Every row comes from one small tree of marks. Brackets hold a mark, then the marks that hang from it, in the order of their numbers. Every link used is in the known rows. Which tree was each row made from?
Known rows:
{K932 K31 {K588 K402 K563}}: [ 41.4  27.6   7.4  18.4  19.9 -17.3 -41.3  -2.5 -25.5 -22.7   1.8   1.8
 -27.3  19.6  31.2  29.1  14.8 -28.9 -11.6  -7.4  -4.4   3.9  54.4]
{K701 {K588 K402 {K563 K845} K932}}: [ 10.5  26.1   6.6   6.9  44.7  18.5 -34.5 -29.9 -18.9 -36.5   2.2   5.8
 -51.0  42.1  -6.4  22.3   3.5 -21.1 -13.7 -31.6  27.2   8.1  35.4]
{K380 {K845 K563}}: [ 47.2  16.4  17.2  11.6  23.9   5.7  11.8 -29.2 -20.0 -28.1   8.5  10.8
  -1.5 -49.8  -8.6  12.9  -5.5 -16.3  -9.9  41.8  -6.7  31.0  36.2]
{K845 K380 K563}: [ 59.0   8.0  15.7  21.2  37.1 -12.2   1.9 -20.3  -9.2 -18.8  17.2  -1.1
  -9.4 -47.6 -15.2  26.5  -8.6  -2.7  -5.3  34.5  -2.0  34.1  34.4]
{K31 {K932 {K588 K402 {K563 {K845 K380}}}}}: [ 18.3  11.0  -6.7  15.8  55.3  12.1 -21.7 -26.3   0.2 -14.9   5.8  -2.1
 -17.5   9.9  11.6  18.3  -0.6 -20.0  -0.7 -20.8  19.5  31.6  30.4]
{K31 {K932 {K588 K402 K563}}}: [ 29.2  26.3   3.0  12.1  41.3  -1.3 -27.1 -27.7 -11.4 -27.7  -5.0  -1.7
 -34.4  16.4  23.4  38.6  14.4 -22.2  -6.2  -0.9  23.2   5.3  42.9]
{K588 K932}: [ 57.9  23.6  -0.4  -7.3  27.2 -13.7  -9.6 -34.5 -31.3 -22.6   1.6  -7.5
 -25.8 -16.3  -8.9  37.9  -4.8 -11.0 -20.1  15.9  14.7  14.2  36.5]
{K402 K588}: [ 60.8  27.9  12.2  10.7  18.4 -21.6 -29.5 -38.5 -14.3 -22.5   0.7  -4.0
 -16.1 -28.7   6.7  36.7 -18.2 -20.9 -21.5  39.5  -8.2  15.8  40.5]
{K563 {K588 K402 {K932 K31}} {K845 K380}}: [ 15.1   6.2 -20.7  15.2  20.2   7.7 -29.1 -20.2 -17.3  -7.9  10.5   0.8
  -2.0  15.4   4.7  18.7 -26.3   3.8 -33.1 -17.6   0.5  12.3  20.3]
{K588 K563 K932}: [ 59.5  34.3  13.2 -10.3  31.3  -7.5 -18.2 -24.6 -32.9 -25.9   4.7  -3.0
 -30.1   6.6 -13.9  35.7  21.8 -20.7 -14.7  -3.4  21.0  15.9  39.2]
{K845 K380 {K563 K588}}: [ 29.4  13.1  18.9  22.7  28.9  -5.9  -6.0 -26.9  -2.2 -14.6  14.3   7.4
  -3.6 -26.1  -5.5  31.1 -15.5   5.5 -12.8  36.0   0.7  27.2  25.4]
{K380 {K845 {K563 K588}}}: [ 17.4  22.2  20.4  14.9  18.3  12.3   5.8 -37.4 -14.7 -23.9   7.5  19.9
   3.8 -28.9   1.4  17.1 -11.9  -5.8 -18.2  44.6  -1.3  23.5  26.8]
{K588 K402 {K563 K845} {K932 K31}}: [ 37.0  17.0  -6.3  -5.0  24.2   3.5 -38.6  -8.9 -31.9 -24.7  -0.6   1.8
 -18.0  27.3  -8.1  21.1  20.7 -20.9 -21.0 -34.4   2.4   0.0  41.0]
{K50 {K906 {K380 {K845 {K563 {K588 K932}}}}}}: [ 28.2  29.2   5.3   5.4  26.0  23.4  -7.2 -21.4 -36.2 -28.3  29.0  25.1
  19.5 -17.6  -2.5  13.9  19.5  30.5 -11.3  31.7  28.4  37.7  32.7]
{K906 K50 {K380 {K845 {K563 K588}}}}: [ 12.0  29.0  19.0  23.2  21.5  -1.8 -13.2 -25.7 -24.8 -12.7  20.3  10.7
  -1.9 -21.0   5.8  25.7 -13.8  50.4  -1.6  59.5  11.5  50.0  35.0]
{K701 K588}: [ 28.2  17.8  13.2   4.7  26.2 -17.4 -18.4 -40.5 -17.8 -31.4  -9.0  -3.0
 -41.3 -14.6   8.5  41.8 -29.0 -17.2  -3.6  27.8   7.4  20.1  39.1]
{K588 K402 {K563 {K845 K380}} K932}: [ 40.7  15.5   8.2  11.7  47.5  18.2 -22.0 -24.4 -16.6 -18.2  23.5   2.5
 -22.1  12.4 -20.6  10.6   0.7 -18.1 -20.4 -30.3  22.7  27.8  26.0]
{K50 K906}: [ 56.5   7.1  25.8  -9.0  18.3  -6.6 -22.3 -33.9 -26.6 -19.3  -0.5  10.9
   9.6 -36.6  -2.4  36.0  -5.9 -20.9  -1.4  32.9   6.7  15.5  43.7]
{K588 K402 K563 {K932 K31}}: [ 54.4  25.9  -1.0   3.1  16.6  -4.9 -39.1  -3.5 -37.0 -27.5   5.8  -3.4
 -27.4  24.2   1.4  32.0  22.8 -17.5 -26.1 -20.3   6.6  -6.8  46.3]
{K588 K402 {K563 {K845 K380}}}: [ 35.0   5.1  26.7  16.5  42.7  11.4 -24.9 -30.6  -4.8 -19.2  16.0   8.1
 -15.5  -6.9 -16.5  13.5 -13.4 -27.5 -10.5 -13.2   9.7  33.0  24.8]

Write each row's tree:
[ 21.1  27.4   9.3  22.0  27.6  34.9 -17.3 -22.9 -32.2 -34.2  36.7  29.3
  11.7  -4.2   3.2  10.5  14.7  29.1 -21.8  22.8  34.8  22.3  31.2]
{K50 {K906 {K380 {K845 {K563 {K588 K402 K932}}}}}}
[ 31.0  12.4  -1.5  22.1  34.6  -4.0 -35.5  -1.1 -13.3  -9.8  13.0   3.8
 -12.8  13.9  18.0   9.1  -2.2 -25.9  -6.1 -26.2  -8.3  31.3  40.9]
{K932 K31 {K588 K402 {K563 {K845 K380}}}}
[ 38.0  16.4  -7.0   5.3  33.0 -14.9 -26.8   0.1 -19.5  -4.6   4.8  -1.0
  -5.7   0.2  13.0  11.5   3.2 -24.4   5.5 -18.6 -15.0  46.5  41.9]
{K932 K31 {K588 {K563 {K845 K380}}}}
[ 40.9   9.1  21.3  -0.7  40.9   0.1 -15.2 -30.2 -11.4 -13.2   9.3   3.7
  -7.7 -20.5 -21.0  17.0  -8.0 -27.7   0.6  -4.3   4.6  48.0  26.5]
{K588 {K563 {K845 K380}}}
[ 68.4  42.3 -11.4  -2.3  10.2 -17.6 -45.6   0.7 -35.6 -20.6   7.1  -9.1
 -19.6  18.4   7.6  31.4  29.3 -17.1 -26.4  -6.1  -9.9   7.2  53.0]
{K402 {K588 K563 {K932 K31}}}
[ 43.6  10.6 -10.6   8.0  31.3   8.3 -31.7  -2.5 -25.5 -14.5  17.4  -2.4
 -12.7  16.3 -10.0  10.9   7.8 -14.6 -21.1 -38.6   2.2  22.0  33.3]
{K588 K402 {K563 {K845 K380}} {K932 K31}}
[ 53.9  33.1  -3.4   5.3  41.4   6.3 -30.0 -20.3 -14.5 -13.2  24.1  -2.5
 -12.6   5.9 -16.0   9.3   6.2 -17.6 -19.4 -15.9   5.1  40.6  32.5]
{K402 {K588 {K563 {K845 K380}} K932}}
[ 16.9  28.0   7.1  27.1  24.4  31.3  -1.5 -32.6 -19.2 -29.8  22.4  18.6
 -11.2   3.6   1.3  11.2  -2.2   1.8 -39.1  19.0  15.2   2.5  25.1]
{K380 {K845 {K563 {K588 K402 K932}}}}
[ 25.8  19.9  -8.5  20.0  12.5   0.0 -28.6  -7.8 -23.7 -25.3   5.4   4.5
 -12.2  19.6   6.7  34.8  12.8  11.7 -34.9   6.4  -0.6 -23.4  39.3]
{K845 {K563 {K588 K402 {K932 K31}}}}
[ 18.8  13.3  -6.7  -0.9  34.9   6.2 -10.8 -41.9 -12.9  -6.7  10.9   1.2
  -5.2  -2.8 -11.7  21.3 -27.0   0.0 -21.7   0.1  13.3  34.1  14.0]
{K563 {K588 K932} {K845 K380}}
[ 47.7  37.7   0.6  -5.0  33.9   1.1 -36.2 -26.1 -20.7 -21.2   5.8   1.3
 -17.9  17.4 -12.8  19.5  18.8 -24.1 -20.4 -11.5   5.5  19.3  39.8]
{K402 {K588 {K563 K845} K932}}
[ 23.5  31.9   2.2  10.1  23.2  19.7   9.0 -30.8 -23.3 -24.6  15.0  12.7
  -3.1 -10.6  -3.9  14.8   2.9   2.7 -27.5  26.9  10.4  19.1  27.2]
{K380 {K845 {K563 {K588 K932}}}}
[ 24.3   9.5  23.9  40.3  30.0   6.4 -13.9 -29.2   3.1 -21.1  23.7  10.8
 -10.3 -14.2  -0.4  27.8 -20.8   4.3 -23.7  28.1   6.6  10.7  24.1]
{K845 K380 {K563 {K588 K402}}}
[ 49.7  16.1  20.6   6.4  27.3   9.4  -5.0 -21.0 -32.0 -31.8  23.1  21.7
  20.9 -57.1  -6.9  12.5  12.6  11.5   6.7  46.2  12.3  50.9  41.7]
{K50 {K906 {K380 {K845 K563}}}}
[ 22.7  25.2   9.9  25.5  28.6   9.4 -19.3 -30.1 -14.1 -31.7  11.0  10.5
 -21.1  16.6  -4.9  35.8   6.2   8.4 -33.2  14.6  18.7 -16.1  30.9]
{K845 {K563 {K588 K402 K932}}}
[ 27.2  27.1 -15.5   5.7   6.8   9.0  -1.0  -8.0 -33.8 -20.4   8.3   9.5
   5.6  -5.5   7.2  13.6  10.8   5.9 -29.3  17.9  -9.1  12.8  34.0]
{K380 {K845 {K563 {K588 {K932 K31}}}}}
[ 56.4  29.4 -20.7   1.4  24.9  -4.2 -39.5   2.9 -23.5  -8.4  17.9  -7.6
  -4.9  11.1  -4.1  10.6  13.6 -13.5 -21.9 -25.4 -14.6  34.3  40.8]
{K402 {K588 {K563 {K845 K380}} {K932 K31}}}
[ 24.8  19.4   3.2  10.4  26.6  -5.7 -42.9  -8.6 -20.4 -19.6  -6.7   7.0
 -16.8  23.1  19.8  18.0  10.5 -32.7  -6.5 -22.8  -8.6  10.3  47.0]
{K932 K31 {K588 K402 {K563 K845}}}
[ 31.1  25.6 -13.8   0.7   9.3  13.1 -17.3   1.3 -45.8 -23.8  22.7  20.4
  28.3 -13.0   8.8  13.2  26.2  34.4 -12.7  22.3   8.9  31.6  39.7]
{K50 {K906 {K380 {K845 {K563 {K588 {K932 K31}}}}}}}
[ 43.4  18.4  -4.9  22.4  15.2 -24.0 -31.6 -15.4 -24.0 -19.3  -2.3  -2.1
 -23.1  -2.2  35.7  32.0 -12.3 -19.5 -16.4  12.0 -11.5   1.4  50.4]
{K932 K31 {K588 K402}}
[ 20.7  14.8 -16.1  14.4  35.7  11.6 -37.1   0.3 -22.6 -22.9  14.0  -2.7
 -37.2  37.4   3.2  12.6  -2.2 -11.0 -14.4 -45.4   6.7  24.0  36.7]
{K701 {K588 K402 {K563 {K845 K380}} {K932 K31}}}
[ 41.1  23.7  14.1  12.0  21.4 -14.0 -13.4 -34.1 -36.4 -11.5  16.4  -2.7
 -10.3 -39.6   5.3  25.3 -28.9  30.7   2.0  52.2  12.0  65.1  39.5]
{K906 K50 {K380 K845}}
